What can hang from each mark
D: F J
M: J L V
S: G
J: D M V
W: V
F: B D
L: M N
V: J M W
G: D S
N: L

Each row was made from one small tree. Brackets hold a mark, then the marks that hang from it, in alphabetical order. Every link used is in the known rows. Write each row's tree.
In the rows, 128 means zero.
Known rows
(L M): [121 140 109 137  97 138 126 121 127 143 122 119 122 131 105 157 130 120
 141 134 121 148 110 139 138 143 153 116 130 132 121 119 106  97 123 144
 115 132 126 118 167 112 113 136]
(J D (M (L N)) V): [142  97 109 120 175 136 142 121 178  58  88 123 107 115  91  93 152 141
 125  81 106 112  96 130 107  87 137 131 128 141 141 142 171 183 137 174
 143 117 147  66 103  97 161 142]
(L N): [122 135 100 120 118 137 124 121 172 125 118 141 129 129 114 140 130 109
 118 120 148 123 121 143 102  96 136 146 125 153 120 146 138 155 143 130
 139 138 120 117 159 135 128 112]
(G (D (F B) J) S): [163 154 168 155  98 196 127 178 169 131 161 157 171 117  94  84 158 108
 173 204 152  61  81  99 113 132  89  72 115 173 120  70  98 110 197  95
 126 102 127 174  76 119  46 127]
(J (D (F B)) M V): [105  81 140 135 159 168 141 164 138  89  91 114 120 108 134  51 153 178
 154 127 130  69  82 101 120 110 122 107 111 135 123  95 141 142 163 153
 136  82 113  94  65 133 137 150]
(F B (D (J (V M)))): [169  78 129 143  92 104 146 149 190 105  92 130 167 114 152  65 132 209
  71 150 120  63  74 148  74 104 119 156 151 154 151  78 141 158 168 153
  78  55 127  87  68 126  84 130]
(F B (D (J V))): [161  78 146 121 106 110 136 184 188  84 112 128 152 127 164  60 155 193
  76 133 132  74  87 142  89 114 115 155 151 137 149  94 139 168 157 137
 100  84 135  87  40 124 122 122]
(N (L (M V))): [ 87 132 122 149  99 151 124 111 146 139 102 124 146 144  77 194 132 112
 142  99 135 127 115 120 162 158 168 133 138 145 134 135 116  80  74 152
 125 124 133  87 200  92 110 102]
(S (G D)): [136 154 119 118 107 106 148 114 127 149 160 116 178  98 149 146 146 105
 145 147 119 113 128 101 118 143  94  88 123 115 142 116 129 134 151  86
 136 116 163 171 121 112 104 136]
(F B): [118 125 121 115 122 149 150 155 140 154 138 141 133 123 122 129 129 142
 137 137 118 106 109  92 112 109 143 138 139 151 128 114 116 116 137 130
 128 111 110 128 107 125 115 122]
(L (M J V)): [ 97  96 115 151  97 161 117 102 104 134 148 117 131 128  47 186 124  96
 137 124 159 134 129 170 148 197 149 129 116 166 115 117  88  52  77 176
 110 165 113 107 158  51 106 134]
(L (M J) N): [101 123  75 143  92 160  96 115 163 137 159 130 105 128  67 172 126  83
 132 143 166 152 119 179 101 144 145 171  95 170 112 137 105 108 123 159
 134 165 109  97 174  97 106 121]
(J D (V M)): [127  91 110 154 144 103 130  83 160  92  77 105 113 116 153  84 124 159
 131 120 104  95  87 167 113 119 131 134 139 153 169 118 173 171 135 158
 123  71 114  80 108 119 113 139]
(W (V (M J L))): [145 133  80 167 132 146 164 105 121 144 159 148 146 113  77 171 124 143
 126 126 104 117 171 172  92 109 155 150 118 162 146 105 112 127 105 169
 121 132 127  88 130  62  79 123]
(M (J (D F)) V): [ 91  67 140 187 157 171 106  98 105  76 151 125 117 121  82  96 142 130
 154 125 175  75 142 161 159 173 128  95  81 163 124 124 132  82 112 152
 146 132 102  97 125  85 124 148]
(V M): [132 122 115 145 114 121 137 100 135 151 117 129 140 118 122 140 107 144
 122 151 120 122 116 140 111 122 134 130 137 146 134 115 132 125 135 144
 111  96 120 126 156 127  96 135]
(G (D F (J V))): [152 123 182 145  96 165 116 151 168  90 118 123 162 121 161  79 161 107
 120 166 164  67 112 166  95 139 111  94 117 141 158  76 131 201 192  90
 104  97 155 149  72 115 100 136]
(J (D (F B)) (M V)): [ 93  81 146 139 161 172 147 144 108 100 101 131 147 109  75  94 147 175
 174 124 134  64 100  68 149 128 139  58 111 158  95 108 114  68 137 177
 133 112 107 108 121 119 125 149]
(M (J (D F) (V W))): [105  87 122 167 176 142  93 141 139  41 143 137 101 138 142  39 135 132
 122 124 150 103 135 154 132 153 123 152  84 140 150  74 144 164 133 127
 141  92 128  82  90 100 123 110]
(S (G (D F))): [116 148 131 150 100 140 150 117 117 142 166 125 182 101 155 126 156 115
 145 162 149  80 136 105 124 147  98  68 104 112 132  93 125 119 176  70
 137 103 164 185 141 110  91 151]
(M L (V (J D))): [159  99 127 145 183 128 143 128 121  72 123 172 132 164  67 128 149 161
 147  57  92  74 112  94 163  97 193  77 110 132 160 145 167  97 116 161
 116 125 132  97 117  52 136 133]
(N (L (M (V J)))): [112 130 113 143 107 136 105 139 146 140 105 162 150 163  69 195 139 127
 145  76 128 115 101  95 155 131 197 129 108 126 152 134 136  80  81 147
 106 127 128  94 189  87 106  88]
(W V): [134 153 105 130 128 116 150 127 117 143 107 129 138 122 131 149 135 141
 141 111 101 126 153 150 108  88 145 113 135 135 134 122 113 153 115 130
 141 152 130 107 128 135 121 102]
(D (F B) (J (M L))): [151 121 154 127 119 191 156 208 126 113 152 167 147 140  91 101 162 189
 137 159 126  84 109  78 100  98 129  95 108 130 101  78  89  94 187 150
 108 104 152 121  78 112 117 167]
(S (G (D (F B) J))): [130 143 141 137  62 158 151 167 141 149 178 155 189 120 156 111 165 154
 155 195 141  54 108  90  83 113  89  73  99 139 143  69 101 120 212  73
 128  86 160 168  83 128  78 154]
(N L): [113 135 132 139 134 129 108 145 164 131 133 129 133 133 134 137 131 126
 136 116 132 128 133 105 136 126 127 164 122 126 144 149 148 147 104 115
 157  98 134 101 145 146 125 103]
(W (V (J D) (M L))): [181 140  74 162 173 106 155 119 133 111 107 176 141 139  95 136 138 202
 154  88  42  90 122 126 107  37 200  88 108 133 166 119 160 145 131 156
 117 105 124  80 128  96  90 115]
(D F): [118 128 144 159 125 160 128 132 122 123 133 133 131 136 134 104 138 136
 131 140 158  99 131 132 137 128 129 107 110 124 113 108 126 116 160 115
 130 112 126 141 145 123 115 140]
(N (L M)): [104 149 112 148 103 142 108 138 161 144 124 124 124 143 110 171 133 123
 148 126 123 150 108 119 143 146 150 153 124 127 133 136 127 112 102 132
 143 109 137  90 184 135 105 104]
(N (L (M (J D) V))): [ 74  81 109 175 139 147  84 106 150  97 140 114 114 133  54 160 132 118
 171 116 137 121 120 146 170 189 145 144  97 167 140 150 132  77  55 176
 160 130 111  45 162  91 119 109]

Which tree is each row?
[147  94 132 126 184 129 151 128 136  53  96 111 108 115 108  81 149 161
 136  84  82 111 103 120 139 122 127 116 136 114 146 126 164 156 121 170
 132 109 151  74  70  90 163 159]
(J D (M L) V)
[151 127 137 117  72 105 139 124 160 115 133 114 172 118 181 109 159 123
 120 154 129  90 107 157  86 129  74 109 124 120 182  96 131 190 175  85
 117 106 184 139  54 105 116 144]
(S (G (D (J V))))
[ 98 103  68 156 127 145  84 104 172  99 148 124  86 123  72 134 131 111
 160 142 144 137 107 179 111 144 144 145  84 178 122 154 130 115 118 172
 155 151 101  70 163 116 115 126]
(L (M (J D)) N)
[158 130 100 114 192  92 113 165 116 102  85 152 134 112 100 100 152 196
 179  88  64 115 119 101 115  56 157  68  79 111 130 136 131 145 113 158
 132 164 116  98 100 163 133 105]
(W (V (J D M)))
[187 152  98 131 155 110 140 161 145 112 139 205 156 168  90 135 110 167
  98  97  77 128 120  79 114  83 198 132 116 117 151  79 139 118 130 127
  71  81 150 123 156  74  76 100]
(V J (M L) W)
[173 159 173 167 107 175 104 144 162 108 151 150 163 122  95  78 155  97
 163 195 153  85 100 142 134 143  77  65 102 146 115  82 108 124 184  93
 126 123 146 178 104 123  61 133]
(G (D F J) S)
[ 85  85  75 157 118 149  98  80 154  93 126 125 102 125  40 162 131  99
 160 119 154 117 112 181 133 159 159 124  99 196 118 154 123  85  92 192
 142 162  96  65 175  77 123 123]
(L (M (J D) V) N)
[164 136 124  80 175  98  96 204 117 107 123 180 147 142  95 107 124 159
 123  99  91 156 119  50 123 102 152 116  85 102 112  88 109 116 109 130
  86 138 147 133 135 147 125  91]
(V (J M) W)
[175 131 178 112 120 150 125 138 140 108 113 134 187  96  24 122 149  91
 167 161 133 108  94 111 145 167  71  44 115 162  96 102  86  90 110 150
 104 164 146 164 101 106  88 123]
(G (D (J (M V))) S)
[123  84 115 139 178 108  92 137 152  46 139 132  93 132 131  61 128 125
 121 107 117 128 128 157 123 159 121 174 103 150 163  98 149 174  99 139
 134 106 128  70  72 107 135  99]
(M (J D (V W)))
[172 114  95 157 172 119 134 125 146  97 127 171 122 144  97 113 131 185
 147 105  71  91  92 107 128  74 181  98 105 122 160 132 177 119 143 154
 104  85 126  99 129  87  97 145]
(V (J D) (M L))
[104  79  98 164 130 143  96 107 149  81 128  94  80 122 111 106 137 116
 150 124 127 125 105 198 130 174 134 151 106 151 152 124 137 135 109 169
 133 126 118  64  92  83 126 141]
(L (M (J D V)))
[103 102  77 143  84 163 110 106 177 117 128 118 100 125  94 152 135  74
 111 123 171 134 106 209  89 145 145 197 113 170 142 124 125 150 129 165
 118 148 116  80 134  72 113 116]
(L (M (J V)) N)
[145 142  84 146 116 144 166  96 178 133 124 154 142 136  85 165 118 125
 108 118 124 116 114 142  91  80 162 147 146 160 134 132 148 133 155 155
 113  98 134 103 183  86  96 136]
(V (M (L N)))
[110 141 129 138  92 163 166 145 129 171 173 137 187 104 149 127 155 124
 157 173 141  58 118  68 110 130 110  83 118 135 134  78 112 103 191  73
 137  82 143 176 118 106  77 144]
(S (G (D (F B))))
[164 139  97 125 142  89 110 158 140 131 121 190 151 156 115 121 103 160
 108 120  99 131 112  91 107  89 175 129 105 123 145  79 126 123 128 122
  74  90 132 136 167 121  77  86]
(V J M W)
[ 95  92  99 148 149 122  99 117 117  76 139 137 115 147  50 138 117 118
 149 111 115 142 126 139 162 193 163 111  98 171 119 102  97  70  66 176
 122 142 122  71 168  74 111 106]
(L (M (J D) (V W)))
[121 125 150 147  89 179 129 186 142 126 144 165 137 147 140  92 149 173
 140 176 159  73 108 117  94  96 130 114 107 149 124  84 101 118 195 123
 118  95 123 130  86 144 107 142]
(D (F B) J)
[191 157 156 115 120 123 110 162 192  75 116 149 155 134 120  70 139  75
 122 153 115 117  94 142 112 148  80 115 131 151 160  56 116 184 139  92
 106 106 170 142  67 107  77  82]
(G (D (J (V W))) S)
[165 122 105 139  78 145 150 108 205  98 100 151 135 146 121 126 131 141
  81 127 128  96  96 196  54  61 138 170 146 161 168 117 155 195 179 154
  98  83 151  78 114  77 109 140]
(D (J (V (M (L N)))))
[142 109 105 169 133 158 149 106 136 132 177 143 131 119  71 154 115 125
 113 142 126 124 142 150 111 149 137 163 110 155 137 117 126  98 122 162
 109 109 131 107 124  56  82 159]
(V (M J L))
[142 133 134 121 154 127 163 136 117  89 129 167 157 166  73 150 124 120
  97  77 101 126 152  90 155 142 175 115 151 142 131  91 115  97  88 137
 101 114 161 108 159  45 126 103]
(M L (V W))
[130 117  98 140 133 116 112 129 134 121 159 157 132 128  96 126  94 123
 102 155 130 152 146 139 107 155 129 173 103 157 123  82 106 112  99 144
 103  98 121 109 150 110  77  99]
(V (M J) W)
[126 105 152 146  80 178 138 177 160 109 116 150 135 149 168  74 158 166
 119 153 161  57  91 147  82  90 120 140 124 146 153  71 119 165 201 117
 112  86 131 112  50 117 115 138]
(D (F B) (J V))
[163 150 104 100 153 110 122 170 105 139  98 158 155 110 100 137 147 166
 153  90  90 130 133  99 104  63 155  94  91 108 120 113 108 136 111 148
 110 177 129 121 115 146 124  97]
(W (V (J M)))
[127 114 157 126 105 178 128 203 128 130 135 154 147 122 113  86 149 189
 143 177 148  91 105  95  89 101 106  98  96 140  89  79  81 101 187 142
 112 115 124 132  82 165 109 148]
(D (F B) (J M))
[174  82 153 133 113  89 112 150 175  60  99 111 145 127 169  53 156 178
  70 122 138  96 105 179 107 126 106 143 136 115 146 102 146 179 149 141
  98 107 152  87  63 132 138 132]
(F (D (J V)))
[153 150 135 118  83 101 130 136 142 136 165 134 175 112 155 128 147 128
 145 173 118 104 120 128  92 132  76  78 107 121 153 102 114 145 169  90
 130 114 175 164  89 138 101 145]
(S (G (D J)))
[152 126  99 150 149 132 141 134 136 116 179 169 134 137  69 139 101 126
  97 133 109 146 151 122 113 150 152 167 116 151 131  76 115 104 103 151
  98  90 146 101 146  65  73 117]
(V (M J L) W)
[182 155 104 108 169 123 155 181 107 127 114 172 160 131  73 154 153 172
 144  72  71 124 144  87 111  55 180  95  99 103 131 111 114 129 114 151
 107 168 148 113 108  98 125 111]
(W (V (J (M L))))
[128 119 117 153 176 166 137 134 152  67 124 138 113 126  77  85 155 159
 148 114 130  99 115 105 127  88 142  88  94 137  92 137 153 128 166 158
 154 120 141  96 154 122 141 157]
(J (D F) (M (L N)))
[ 94  78 121 172 160 183 115 153 134 104 185 144 103 119 110  73 144 156
 174 162 158  68 122 119 126 141 130 126  76 165 120 114 127  99 157 139
 160 105  91 102  84 118 105 144]
(M (J (D (F B))))
[150 120 116 104 138 149 158 130 168  90  96 124 129 118  90 128 145 115
 100  85 128 120 110 127 100  94 138 163 146 129 134 127 151 174 138 161
 117 128 157  95 110  81 147 137]
(J (M (L N)) V)
[ 96 148 119 136 110 124 117 148 147 117 105 149 151 164  80 178 117 116
 126  89 118 153 123  96 167 165 175 143 137 148 129  95 110  88  62 142
 117 109 149  79 221  96 103  67]
(N (L (M (V W))))
[177 161  74 125 145 115 136 147 185 113 127 216 152 172  80 148 114 142
  90  93  95 122 113  90  86  48 203 153 116 141 147  91 153 141 148 137
  82  91 145 107 190  78  79  82]
(V J (M (L N)) W)
[ 95  70 105 193 139 177 123 127 141 121 168 142 115 107 102  86 124 173
 164 179 149  66 105 129 109 135 133 131  90 182 124 100 129  91 161 159
 143  71  81  97 112 112  70 154]
(V (M (J (D (F B)))))
[133 147 147 153  77 132 128 138 133 124 169 136 185 120 163 109 161 138
 145 183 152  76 128 134  96 130  79  61  88 117 141  85 109 131 200  74
 129 101 176 171 106 130  90 158]
(S (G (D F J)))
[ 88 105  83 145  86 171 110  91 147 129 139 133 129 131  37 198 131  72
 124 120 178 130 122 182 119 160 159 145 114 192 113 135  99  78  95 181
 116 176 105  93 185  63 107 121]
(L (M J V) N)
[132 110 131 152 181 119  94 154 118  54 108 189 143 171 103  76 144 163
 139  78 130  78 115  83 157 107 186  66  82 127 138  84 140 101 129 127
 110 106 126 110 153 103 116  91]
(M (V (J (D F)) W))
[156 127 108 121 135 151 152 125 156 103 118 189 153 167  50 173 146 114
 112  53 134  89 119 108 124  69 199 117 121 146 145 143 156 116 125 148
  99 148 132 114 159  38 132 112]
(M (L N) (V J))
[139 117  91 123 148 146 131 143 188  71 156 164 110 155  94 123 132  85
  72  85 143 128 145 155  93 115 155 214 121 158 159  97 140 184 114 135
 121 116 152  74 106  45 124  93]
(M (J (V W)) (L N))
